Each row was made from one path, in order. Every step used is in the known rows, and no mark comes twice. Write each row's path.
In the rows, 128 means zero.
Known rows
befav-mikog: [131 142 111 136 131 124  89  94 111  93 151  87 152 119 131 115 125 123
 142 117 112 103 140 149  98 106 173 157 166 149 113 145 184 130 140 136
 153 157 150 126 124  73 138 129 117 129 106 112 132 147 123 122]
befav-bitoz-niru-sizu-zuze-mukez-nenivak: [126 171 154 110 137 151 126 113 135 175 144  97 122 134 181  84 142 118
 189 157 153 150 135 137  86  80 139 131 141 126 105 171 184 109 129 159
 200 108 190 167 110  81 103 188 172 110 174  90  88 112 121 111]
mikog-befav-bitoz-niru-sizu-zuze-mukez: [147 168 179 125 147 169 103 151 109 186 161 117 113 121 191 108 138 146
 209 113 154 161 137 157  88 135 163 157 135 105 102 182 191 106 159 165
 190 124 207 192 128 107 102 174 180 132 161 110  65  83 130 123]
litede-novu-sineser: [124 154 141 136 175  96 136 118 130 107 184 139 115  97 105 140 141  95
 121 122 142  91 126 131 112 153 116 161 188 107 152 141 174 152 119 114
 141 122 118  89 109 135 152 150 123 151 151  74  59  95 151 132]
niru-sizu-zuze: [108 184 161  84 128 164 101 120 136 141 122 100 154 144 161 109 161 137
 196 138 147 125 153 153 104 157 111 142 199 151 127 151 183  99 140 143
 184 155 181 119 121  54  80 177 150 113 140 134 119  79 127 130]
turez-ziluv: [ 91  97 124 122 134 139 137  97 162 100 161 165 113 116 134 113 121 125
 148 146 134  99 189  90 139 146 100 145 155 146 146 147 151 157 128 107
 136 143 184  99 107 102 155 189 126 124 139 141 100 118 145 143]
nenivak-mukez-zuze-ziluv-turez: [161 148 152 137 127  98 134 137 124 165 160 167 119 105 148 147 134 105
 187 118 166  82 153 171  54  81 137 149 145 131 171 105 166 196 134 167
 155 152 142 101 101  85 144 140 135  97 153 141 138  93 123 156]
nenivak-mukez: [143 132 148 144 128  82 120 149 123 144 140 127 115 110 134 132 128 107
 169 111 140  57 146 155  83 131 124 160 162 139 168 139 147 156 129 168
 134 138 155 120 104  97 134 138 113  83 153 140 147  99 112 142]
mikog-befav-bitoz-niru: [151 150 163 141 154 165 105 139 100 168 188 123  87 106 174 127 125 137
 189 117 150 146 138 146 106 126 167 158 103 108  99 180 167 120 151 152
 168 119 180 183 136 131 129 158 161 137 154 107  65 102 132 120]
sineser-novu-litede: [117 140 147 117 148 118  82 162 130 104 117 104  87 139 178 124 154  60
 126 116 136  53 122 136 110  90  90 114 184 127 170 123 181 105 178 127
 123 104 145 120 110 104 130 205 112  97 127  98 113  94 108 132]
zuze-ziluv-turez-sineser-novu-litede: [107 122 126 114 126 125 120 129 119 120 182 183  83 123 172 118 122  66
 129 129 150 104 119  98  92 110 101 133 129 138 155  80 182 188 152  94
 180 133 125 118  89 108 131 166 144 138 113 130 131  86 152 151]
sizu-zuze-mukez: [135 174 160 130 144 122 100 129 148 153 139 105 128 132 159  97 140 140
 175 144 174 125 134 143  85 127 123 149 183 135 150 149 185 102 163 153
 182 153 185 165 118  67  90 166 147 155 137 137 131  90 151 111]
mukez-zuze-sizu: [127 205 139 114 163 134 100 113 127 139 142 136 137  88 154 136 168 118
 208 105 141 133 132 155 105  81 164 133 154 119 159 132 183 126 135 128
 158 169 134  72 128  65 121 176 130 113 133 105 120 111 134 113]
ziluv-zuze: [154 183 173 128 121 114  70 120 111 150 162 115 127 109 162 137 109 140
 149 155 139  75 112 117  83 115 156 157 153 154 152 162 179 129 137 150
 149 144 117 120 140  73 177 153  90 119 137 111 128  99 136 118]
ziluv-turez-sineser: [126 166 124 137 135 111 130  94  80 134 195 170 115 115 137  93 136 113
 112 150 141  91 131 106 129 126 135 178 110 116 159 124 141 174 100 120
 157 146 113 155  78 111 140 168  99 135 119  97 142 107 139  90]
sizu-zuze-ziluv-turez-sineser: [122 167 150 117 136 156 117  99 128 145 190 147 108 141 148 111 109 127
 166 166 185 132 136 120  94 114 100 139 146 157 138 103 169 161 169 118
 205 165 151 141 111  80 100 162 152 164 120 152 135  84 171 140]
sineser-novu-litede-vozi: [115 142 151 124 162 123  82 164 128 119 131 103  94 122 171 149 162  49
 132 122 142  66 111 123 108 113  98 142 177 135 172 103 199  96 177 135
 139 114 141 123 119 115 133 203 118  93 127 103  86  83 114 152]
mikog-befav-bitoz-niru-sizu-zuze: [146 171 178 123 150 183 104 140 105 178 174 112 105 125 181 121 131 150
 207 121 155 158 143 158 100 133 154 153 127 115  94 179 179 113 159 160
 187 127 196 182 136 114 106 172 175 130 158 114  64  91 130 129]
mikog-befav-bitoz-niru-sizu: [142 157 167 124 148 172 102 142 101 167 172 120 102 112 183 123 134 136
 199 112 142 153 140 152 103 137 165 154 117 107  96 182 178 116 147 153
 176 119 188 176 131 123 117 165 166 126 158 108  64  95 125 125]
befav-bitoz: [139 135 119 141 163 136 104 101 130 130 157 124 102  98 159 114 121  96
 167 134 135 144 133 121 105  92 114 140 116 153 112 176 160 140 141 137
 196 107 161 156 129 120 127 130 126 140 148  97  96 144 144 108]
turez-sineser-novu-litede-vozi: [ 80 166 136 117 164 118  77 150  97  92 149 123 109 106 123 137 137  64
 116 121 122  57 124 121 107 117 116 161 157 145 181 127 186 144 164 126
 150 124 127  97 115 106 136 220 112  93 113  95 144  78 124 137]
novu-sineser-turez-ziluv-zuze-mukez-nenivak: [127 142 146 114 153 112 140 131 119 146 210 180 131 113 107 107 107 133
 147 157 136  85 132  83 112 155 124 205 118 104 163 173 157 178 159 114
 122 155 166  89 103  80 206 184 159 115 152 110  98 129 114  97]
mikog-befav: [141 146 159 133 156 153  97 159 100 147 182 129  98  97 162 145 136 140
 178  98 139 116 142 150 111 173 156 169 121 110 125 167 164 122 159 138
 139 142 166 157 131 118 128 146 150 145 131 135  88  97 136 111]
litede-novu-sineser-turez-ziluv-zuze: [123 146 148 144 156 118 141 104 127 118 194 172 133 114  97 122 120 118
 138 154 145  83 144 114 117 148 109 174 180 110 167 145 177 181 123 114
 134 139 112  82 101 123 182 171 117 134 152  77  44  96 137 137]
nenivak-mukez-zuze-sizu-niru: [149 187 157 127 135  99 122 142 112 162 127 137 139 105 137 132 143 128
 205 106 146  86 137 184  70  92 142 157 178 124 177 114 161 155 138 166
 147 153 156  87 126  68 118 175 127  68 153 133 136  92 115 148]
nenivak-mukez-zuze: [158 163 155 142 136  92 123 139 123 158 142 138 130 101 135 153 141 117
 186 117 156  68 159 186  65  86 145 157 157 134 174 138 159 171 135 183
 135 148 148  98 116  80 143 148 120  85 155 130 144 101 110 144]
novu-litede: [119 160 141 125 125 117 124 147 148 121 154 132 101 131 168 112 167 113
 121 131 114  61 100 129 111 136  95 177 152 155 132 143 154 138 147 130
 141 107 138 121 150  88 126 158 111 126 105 129 124  88 129 130]
mikog-befav-bitoz-niru-sizu-zuze-ziluv: [141 158 178 117 144 189 105 143 113 176 179 125  98 123 188 124 121 138
 213 119 160 169 139 152  90 130 151 142 122 120  91 164 187 122 169 149
 196 129 198 172 135 112 104 166 187 137 154 125  61  83 139 143]
mikog-befav-bitoz: [151 142 153 136 169 165  96 149 103 156 180 134  95  97 174 133 119 129
 191 100 134 144 138 145 103 143 143 162 107 121 107 182 169 130 170 147
 176 116 182 179 135 133 122 135 155 150 146 116  67 118 144 106]

Which path is each row?
[132 138 142 125 147 102 127 123 120 133 201 181 130 109 108 107 108 134
 145 152 142 100 130  82 120 157 128 205 126 109 162 177 161 177 152 114
 133 161 165  90 114  93 208 179 145 118 148 108 103 116 115 120]
novu-sineser-turez-ziluv-zuze-mukez
[140 217 171 110 120 120  68 125  92 155 137 113 137 113 167 111 112 158
 177 139 125 105  79 118  91 126 152 159 184 142 155 127 184 106 142 125
 163 151 128 106 154  57 143 191 101  92 134 116 118  88 141 123]
ziluv-zuze-sizu-niru
[109 115 122 115 133 126 115 118 112 117 184 178  87 112 163 121 112  63
 139 128 159 120 134  95  95 109 114 124 122 132 159  84 181 183 145  93
 181 143 125 118  81 113 133 160 146 141 120 128 131  93 153 146]
zuze-ziluv-turez-sineser-novu
[122 155 153 112 139 158 107 110 150 137 172 122 102 135 151 129 112 123
 181 155 184 139 140 130  88 119  98 126 159 166 130 120 175 134 184 121
 198 162 163 130 134  74  98 149 158 165 124 166 127  88 168 154]
sizu-zuze-ziluv
[114 127 155 119 118 137 111 101 150 126 162 161 127 123 148 118 101 148
 147 166 132  79 170  86 117 131 118 153 166 157 154 152 169 163 137 124
 134 149 169  95 117  83 184 192 109 114 145 131 104 104 146 146]
turez-ziluv-zuze
[120 160 127 131 144 112 112 106  73 123 178 159 109 123 146  97 134  88
 112 142 150  82 135 109 126 104 126 150 127 106 176 114 155 161 121 120
 150 139 118 153  62 119 138 193 101 119 125  85 136 107 128  91]
ziluv-turez-sineser-novu
[103 151 154 106 118 143 110 106 138 130 145 160 134 127 152 100 102 160
 168 154 122  98 148  85 123 139 114 153 191 148 156 128 171 144 138 107
 148 155 177  86 124  70 159 218 117  95 144 135  97  96 149 150]
turez-ziluv-zuze-sizu-niru
[104 168 157 107  97 128 127 108 127 140 147  87 119 134 161 109 167 120
 166 150 160 123 144 139 117 120 176 137 157 109 119 151 172  93  79 138
 149 144 153 118 119  79 127 210 141  88 150 104 116  67  95 153]
bitoz-niru-sizu
[136 159 152 118 134 157 122  99 140 154 185 142 101 147 163 110 115 129
 174 165 193 141 136 120  95 114  97 133 147 154 132  98 169 145 170 120
 201 165 155 151 113  82  97 149 153 167 125 156 118  89 170 138]
sizu-zuze-ziluv-turez
[128 181 162 113 151 133 118 144 142 172 152 101 130 134 156  97 141 143
 176 150 166 101 136 141  75 126 118 149 173 126 152 144 180 103 174 154
 167 145 183 164 101  49  88 174 168 152 142 138 126 104 150  81]
sizu-zuze-mukez-nenivak
[142 174 180 113 152 177 114 163 107 198 170 114 112 123 191 109 136 146
 208 118 147 146 140 158  84 136 156 157 127  99 101 177 188 109 166 167
 180 119 207 190 115  97  99 178 196 131 167 113  63  95 127 101]
mikog-befav-bitoz-niru-sizu-zuze-mukez-nenivak
[ 82 155 126 119 162 113  70 132  93  78 142 116 107 101 119 129 116  67
 127 119 131  68 150 128 110 102 129 132 157 133 183 148 176 142 156 119
 142 133 130  96  94 106 139 218 111 103 124  91 163 100 122 117]
turez-sineser-novu
[108 187 171 105 100 144 123 101 129 150 147  79 126 152 160 102 162 140
 178 167 176 127 148 149 113 114 167 132 170 117 115 148 175  88  97 148
 162 154 165 127 124  69 110 218 148  95 150 113 117  60 105 156]
bitoz-niru-sizu-zuze
[148 162 137 120 143 139 128  98 130 149 188 173 111  96 165 153 147 104
 174 138 177 137 147 146  78  63 153 135 115 126 149 106 183 183 136 123
 179 159 123  99 122  84 145 150 147 155 127 123 114 106 149 139]
mukez-zuze-ziluv-turez
[103 134 136 140 106 170 129  87 115 135 172 181 144 136 127  74 104 157
 196 180 143 105 168  94 135 139 115 177 132 131 169 143 163 173 136 107
 142 176 133 111 116  74 165 214 118  91 131 139  91 114 111 130]
sineser-turez-ziluv-zuze-sizu-niru
[106 119 139 141 114 157 137 110 129 149 174 183 141 132 133  77 110 145
 186 182 140  78 181  90 114 133 120 176 116 123 178 160 175 180 140 127
 124 166 139 124  84  66 177 196 132 102 143 132  95 127 102  99]
sineser-turez-ziluv-zuze-mukez-nenivak
[109 112 135 153 110 150 126  99 133 138 169 186 144 127 136  76 110 143
 184 175 148  92 177  91 121 136 122 177 125 130 177 167 176 180 131 126
 135 171 139 124  93  78 180 191 118 106 138 132 101 116 105 123]
sineser-turez-ziluv-zuze-mukez
[109 128 159 110 124 124 119 128 153 148 154 162 137 121 161 101 110 146
 152 157 125  68 165  86  95 134 121 157 172 135 167 149 186 156 142 131
 132 138 183 106  94  64 176 199 133 114 156 130  99 110 144 117]
turez-ziluv-zuze-mukez-nenivak
[121 147 135 150 166 111 145 109 119 111 193 157 123 104  95 123 136 100
 138 140 148  92 136 127 119 154 112 169 167 100 162 146 171 166 118 110
 138 135 104  94 103 132 161 154 122 145 146  75  52 103 132 126]
litede-novu-sineser-turez
[122 163 153 112 143 154 105 106 124 142 174 140 101 146 155 112 110 111
 165 162 190 125 141 123  93  99  93 118 158 150 151  94 178 150 185 120
 198 160 152 142 101  87  99 176 154 153 125 142 130  84 164 141]
sizu-zuze-ziluv-turez-sineser-novu
[115 166 152 134 153 123 143 105 115 122 183 168 137 118  98 108 120 131
 150 150 140  98 128 115 117 155 107 173 196 104 169 128 179 166 126 101
 145 140 118  77 115 114 162 194 123 121 150  82  37  88 142 140]
litede-novu-sineser-turez-ziluv-zuze-sizu-niru
[114 158 149 139 160 119 137 106 126 120 180 176 138 112 103 110 123 117
 156 137 135  90 135 108 123 155 108 165 190 106 171 135 185 170 122 106
 136 147 116  72  95 116 168 175 121 121 152  75  41  93 137 135]
litede-novu-sineser-turez-ziluv-zuze-sizu
[104 189 175  94 104 140 134 125 131 171 145  79 131 150 169  93 167 139
 180 163 167 116 143 149  95 117 169 137 172 100 125 145 186  84 105 155
 157 145 173 136 106  51 102 224 170  95 161 112 113  66 103 128]
bitoz-niru-sizu-zuze-mukez-nenivak
[110 114 135 149 111 161 128  87 126 130 181 186 138 133 128  87 105 147
 182 187 147  91 186  92 131 131 115 172 116 139 170 162 163 186 133 120
 131 175 129 114 104  84 186 189 111 104 134 136  99 120 104 127]
sineser-turez-ziluv-zuze
[152 185 176 115 125  97  82 159 117 184 150 114 139 102 180 114 122 138
 153 142 127  63 103 119  52 117 163 164 161 124 167 159 204 121 144 158
 140 130 138 138 106  46 165 165 125 120 155 110 126 105 131  75]
ziluv-zuze-mukez-nenivak
[108 180 162  89 125 145 100 137 144 152 105 103 163 139 176  94 168 136
 198 125 146 128 145 156  91 160 119 145 214 137 138 155 201  93 138 149
 194 152 196 130 111  46  74 178 164 118 148 129 121  73 127 125]
niru-sizu-zuze-mukez
[131 173 146 116 156 142 115 117 120 147 185 177 112 100 161 162 156  79
 161 139 172 118 129 140  73  64 142 148 121 135 167  84 205 185 155 128
 185 149 116  87 125  90 145 180 150 133 117 112 108  84 146 156]
mukez-zuze-ziluv-turez-sineser-novu-litede-vozi
[158 175 174 133 118  84  65 144 120 164 138 119 139 100 182 115 120 137
 153 136 140  81  98 119  62 120 168 163 171 132 168 163 208 121 134 158
 155 140 136 139 123  62 168 157 105 122 148 104 130  91 135 108]
ziluv-zuze-mukez
[111 132 135 146 163 120 153 102 132 107 192 171 124 111  91 118 132 106
 139 145 145  91 154 115 127 158 103 171 175 103 162 145 169 179 119 106
 132 135 120  84  95 133 166 167 126 141 149  81  43 100 137 135]
litede-novu-sineser-turez-ziluv
[123 161 138 113 147 120 131 107 105 128 202 178 131 117 100 103 101 145
 157 159 138 112 117  84 131 159 119 205 133 113 156 158 146 169 158  97
 137 166 162  75 137  87 191 202 142 101 141 115  96 114 122 129]
novu-sineser-turez-ziluv-zuze-sizu-niru
[134 158 150 119 125 158 127  84 130 167 165 123 106 139 184  91 133 110
 185 166 168 174 132 126  97  77 128 124 130 139  97 145 178 133 121 142
 222 118 175 165 115 104 109 176 159 119 162  94  83 101 132 146]
befav-bitoz-niru-sizu-zuze-ziluv-turez
[124 145 150 147 154 102 140 116 132 125 182 174 137 109 107 111 127 118
 139 144 145  84 138 111 106 154 114 173 188  99 175 147 192 177 120 117
 138 136 122  91  92 119 177 175 126 136 158  74  46  93 136 131]
litede-novu-sineser-turez-ziluv-zuze-mukez
